Every row comes from one small tree of marks. The marks that hang from a mark follow it in brackets, in the order of their numbers. Every link used is in the known rows. Which tree was each row made from?
Known rows
k588(k440): [ 14.6  11.9   2.6  31.2  -6.7 -15.1   1.7   1.8  -9.8  28.1  10.8 -15.1
  -5.2  -2.3   0.5  17.7  -8.5   1.4  -9.9  14.5  -7.4]
k470(k53 k625 k987): [ 24.6 -39.6   2.4  -3.6  26.5 -15.2 -12.0 -11.9  29.9  47.4 -10.7 -17.9
   2.5   8.2  -0.3  32.9   3.7  11.3  31.5  15.8 -11.8]
k440(k588 k750): [ 39.2   0.1  -3.1  34.4   6.8 -29.5 -47.2  -1.6   7.5  -6.6  -4.0 -33.6
  10.3   9.0  -1.5  25.4 -16.2 -25.1  13.4  26.6 -11.4]
k53(k440): [ 35.0   6.1   3.4  18.3   7.4 -11.5  -8.4  -8.4  -6.4  36.9  10.6 -24.0
  -8.8  19.0  10.9  19.9  -8.4   3.8 -13.1  27.9  12.3]
k440(k588): [ 25.6   5.8   3.0  29.8   8.1 -17.9 -23.9  -6.5   0.7   3.8   1.5 -18.4
   8.5   9.1  -9.1  26.6 -11.0 -23.1 -14.0  24.5  -1.0]
k53(k440(k750)): [ 45.7   1.1  -1.3  22.2   6.1 -21.4 -27.5  -2.4   0.5  27.8   7.0 -37.4
  -7.7  19.3  18.3  18.3 -12.2   0.2  11.5  31.1   2.5]
k987(k470 k962): [ 26.5  -4.8  -3.4  14.6 -10.8 -16.0 -22.7  -4.1   6.0   6.3  12.0  11.0
 -10.5  -7.1   6.4 -16.8  27.0 -32.1  19.0   1.2 -20.5]
k470(k12 k53(k440) k625 k987): [ 19.8 -36.9   0.3  -5.9  23.3  -8.2  -9.1 -26.0  20.6  72.9 -19.4 -46.1
  -2.9  23.8   3.1  38.5   7.2  40.7  41.1  19.5  37.9]
k987(k470(k625)): [ 24.7 -21.2   0.2  10.4 -21.2 -19.8  -7.4  -2.2   4.8  10.4  14.3 -11.8
   5.1 -11.0   7.4  13.1  24.0 -14.3  19.8   6.3 -36.3]
k625(k470(k12 k53)): [ 20.3  -6.9 -15.0  -5.9  -5.5  -3.1 -32.7  10.6  32.6  24.7 -32.6 -19.1
 -11.4  18.0  -0.1  28.6  13.1  15.2  24.2  24.7  32.4]
k750(k440(k588)): [ 43.3   0.5  21.5  24.5   9.8 -15.8 -13.3   2.5  -4.4  -1.0 -10.3 -18.3
   2.2  10.7 -11.9  33.6  -1.4  12.1 -13.3  18.1  -2.4]
k53(k470(k12 k625 k987)): [  9.6 -16.1 -27.5  -6.8 -12.6 -24.8  -0.2 -17.5  13.7  34.0  -9.4 -34.8
  -0.2   9.1  12.1  50.7  34.7  -1.4  57.7  15.0   1.4]
k470(k12 k53(k440) k987(k962)): [ 20.1 -18.8  -3.0  -2.3  34.5  -5.9 -21.7 -27.0  22.1  67.5 -21.4 -23.2
 -17.7  28.6   0.9  10.2   9.1  21.8  36.5  15.1  56.9]
k53(k470(k12 k625 k987(k962))): [ 11.3 -11.8 -33.4  -1.2  -8.4 -24.8 -14.2 -17.5  16.2  37.4 -15.1 -28.6
  -5.7   8.3  14.9  27.1  35.9  -7.4  69.6  10.3  -7.4]
k625(k470(k12 k53 k987(k962))): [ 16.7 -24.0 -17.1 -10.4   3.5  -8.9 -45.9  -2.0  41.2  35.8 -39.7   4.4
 -16.9  20.8  -2.6  15.1  24.2   5.4  42.5  12.2  32.6]
k750(k440): [ 46.9  -2.2  18.4   6.6   5.5 -19.5  -0.9  11.1   0.4   3.9   0.3 -10.4
  -9.1   7.1   0.6  33.7   6.5  26.0  -2.5  19.4  -9.0]
k987(k470(k12 k53) k962): [ 17.9  -8.7  -7.9   2.4   4.7  -4.8 -22.8  -9.3  22.7  28.1  -9.6 -10.3
 -12.9   0.6   0.6 -12.5  31.8  -6.2  46.0   1.9  21.6]
k53(k470(k625 k987)): [ 16.7 -16.0 -21.1   2.7  -6.2 -22.5   0.0 -14.1  12.7  35.9  -3.0 -16.8
   0.7   4.4  12.7  40.9  25.9 -18.8  40.2  14.4 -25.4]
k53(k470): [ 19.9  18.2 -22.0  11.0  -6.8 -15.3   0.8  -2.9   4.7  19.5   1.4 -16.1
  -7.1   7.1  14.9  30.1  17.2 -27.6  18.7  22.6  -6.5]
k625(k470(k12 k53(k440) k987)): [ 18.8 -26.9  -7.5  -9.1   4.5   0.4 -29.1  -9.5  29.3  55.0 -35.5 -12.2
 -13.3  32.2  -1.3  33.2  16.1  20.4  22.4  19.2  59.5]
k625(k470): [ 28.3  -2.8 -10.6   6.7 -21.2 -15.0 -33.5  15.8  16.0   5.6 -11.2   3.6
  -8.7  10.4   5.0  23.2   5.9 -11.5  -1.2  23.3  -8.0]
k987(k470): [ 25.1  -9.3   3.0   7.5 -15.7 -16.6  -6.0  -2.5   4.9   3.3  17.4   4.3
  -2.4  -5.5   2.8  10.8  22.8 -25.9   4.2   7.8 -11.7]

Which tree is each row?
[ 18.6 -15.5  -8.6  -6.5   6.6 -31.3 -24.9 -14.2  18.2  18.7  -3.3  -9.3
 -13.5  14.4   0.7  21.5  17.5   1.7  38.2  14.9  20.8] : k470(k12 k987(k962))
[ 23.7  -5.2 -11.8   1.5  -2.1   5.7 -30.7   1.8  21.8  49.1 -34.5 -27.3
 -14.0  28.0   4.4  24.8   7.3  24.1  16.5  25.7  51.4] : k625(k470(k12 k53(k440)))
[ 28.5 -20.6  -0.7  21.5   7.7   4.1 -21.6 -14.3   9.9  58.7  -9.5 -16.1
  -6.5   2.1  10.5 -25.3  20.4  -3.4  33.8  -1.6 -13.3] : k987(k470(k53(k440) k625) k962)
[ 17.4 -21.9 -13.4 -12.7 -21.6 -22.0 -32.9   2.0  25.5  11.4 -19.3  -0.1
 -10.5  17.8  -1.4  42.9  21.9   3.6  21.1  18.4  26.1] : k625(k470(k12 k987))
[ 36.3  -8.5  -7.5  27.7   6.5   3.6 -55.9   1.8  20.2  37.4 -39.0 -25.0
  -0.6  25.2   0.7  14.1  -8.3  -7.5   9.0  24.3  22.5] : k625(k470(k53(k440(k588 k750))))
[ 16.5 -21.6  -6.8  -9.9  31.3 -15.3 -25.6 -16.2  34.5  42.8 -19.7 -12.4
 -15.1  17.7  -3.3  16.5  14.5  12.6  48.3  12.6  37.3] : k470(k12 k53 k987(k962))
[ 28.4 -38.0   7.4   4.3  31.1  -6.1  -9.4 -20.6  18.0  72.8 -12.5 -28.1
  -0.3  19.8   5.2  26.9  -2.4  20.3  20.8  16.9   8.8] : k470(k53(k440) k625 k987)
[ 33.2 -15.4   6.7  28.5  11.9   0.5 -27.9 -16.8   9.3  37.5 -10.5 -24.3
   4.5   9.6  -2.0   0.9   9.5 -19.7  16.6   8.0  21.3] : k987(k470(k53(k440(k588 k750))))
[ 31.8  16.7 -21.2  40.2   2.6 -10.2 -26.7 -18.0  -7.1  36.6 -14.1 -47.5
   2.9  21.2  12.7  23.7   2.4 -31.9  22.3  24.6  12.6] : k53(k440(k588 k750) k470)
[ 38.0 -12.8  -2.0  22.3  14.3  -1.8 -35.4 -10.8  15.8  43.9  -9.2 -11.6
 -12.4   6.3  11.8 -28.6  16.8 -16.9  38.4   3.9   3.8] : k987(k470(k53(k440(k750))) k962)
[ 28.0 -23.1  -6.3   5.2  14.2   3.3 -44.0  -5.4  29.1  59.0 -34.0  10.7
 -17.6  26.4   2.2   0.4  10.4  -2.4  15.1  12.4  25.1] : k625(k470(k53(k440) k987(k962)))
[ 24.0  17.0 -27.6  32.0  -3.7 -13.0 -27.5 -22.4  -5.5  36.0 -20.2 -65.1
   1.7  25.0  12.0  34.4  10.1 -15.3  41.6  25.3  38.1] : k53(k440(k588 k750) k470(k12))
[ 19.8 -24.0  -1.5   4.6  -2.5   0.2  -4.2 -16.5  10.3  54.5  -9.9 -42.2
   0.4   6.9   6.5  13.2  25.3  22.8  39.5   9.1  22.5] : k987(k470(k12 k53(k440) k625))
[ 17.6  19.8 -24.6  10.3  -7.6  -6.4   4.7 -16.8  -5.8  48.6  -5.6 -46.8
 -12.3  23.0  17.6  34.5  20.3   1.5  27.3  25.5  41.3] : k53(k440 k470(k12))
[ 13.3 -13.6 -22.4   2.3  -7.2 -15.2   3.9 -27.9   1.8  62.6 -11.8 -47.1
  -3.6  21.3  17.0  45.3  29.2  10.0  48.0  17.0  24.4] : k53(k440 k470(k12 k625 k987))
[ 30.1 -27.2  -0.1  -5.1  30.2 -15.2 -24.2 -22.4  26.3  55.6 -19.9 -41.5
  -9.8  30.7   4.5  35.3   2.4  25.5  47.3  23.6  57.8] : k470(k12 k53(k440(k750)) k987)
[ 17.2 -25.2  -4.8  -2.9  -4.9  -8.0  -6.6  -6.7  20.6  31.3  -7.9 -32.9
   3.2  -2.9   2.4  17.9  29.8  12.5  46.8   6.3   5.0] : k987(k470(k12 k53 k625))
[ 25.2 -34.6  -3.0   2.7  29.5 -15.7 -26.9 -12.5  31.7  51.7 -17.0 -10.7
  -3.9   8.1   3.2   5.7   5.6   4.8  44.0  10.9 -19.7] : k470(k53 k625 k987(k962))
[ 42.9  -3.5   0.5  17.5  30.4  -7.0 -24.3  -5.5  16.7  49.2 -10.6 -38.0
  -8.2  22.5  11.5  14.3 -16.1   8.3  20.4  29.2  18.9] : k470(k53(k440(k750)))
[ 21.3 -14.8  -8.6  -2.3  13.6 -12.7 -12.5  -2.7  25.0  38.4 -16.5 -52.5
   0.6   8.5   4.9  33.2   2.8  34.9  44.9  25.4   8.6] : k470(k12 k53 k625)
[ 27.3 -30.5  -4.5   7.0   7.3 -30.7 -28.6 -10.0  16.4  28.1   0.6  -7.2
  -2.9   2.7   7.4  11.2   8.6  -5.5  34.8  11.3 -37.5] : k470(k625 k987(k962))
[ 15.3 -28.3 -11.4 -16.3   0.4  -8.9 -32.1  -1.4  39.2  32.0 -35.4  -2.8
 -11.2  21.2  -5.0  37.7  20.1  11.7  30.7  18.0  41.3] : k625(k470(k12 k53 k987))
[ 24.4  -9.3  -1.0  11.2  10.5  -1.8 -22.6  -6.0  20.9  28.5  -5.2   8.6
 -11.4  -2.9   2.3 -22.4  23.8 -23.4  28.3  -0.7  -5.1] : k987(k470(k53) k962)
[ 41.7   2.6   1.0  40.6  10.6 -18.4 -40.9 -12.5  -5.1  23.3  -3.7 -44.3
   5.0  21.3   4.2  19.5 -20.1 -13.7   1.5  29.2  11.4] : k53(k440(k588 k750))
[ 20.5  -8.5  -4.5   8.6   7.8   4.0 -19.0 -17.5  12.9  49.9 -11.9 -17.9
 -15.5  10.2   4.0 -17.1  27.8   3.6  37.9   2.6  39.2] : k987(k470(k12 k53(k440)) k962)
[ 14.9 -13.1  -0.4  -4.7  -0.7  -5.5  -4.5  -9.0  21.3  23.3  -3.6 -16.0
  -5.2   1.1  -2.0  15.9  29.2   2.1  31.5   8.7  30.5] : k987(k470(k12 k53))
[ 38.2   2.7 -25.3  24.5  -7.7 -16.7 -16.9  -8.4  -2.1  46.9  -6.7 -57.0
  -0.4  13.5  30.4  24.4   8.3  -7.7  49.3  25.3 -20.6] : k53(k440(k750) k470(k625))
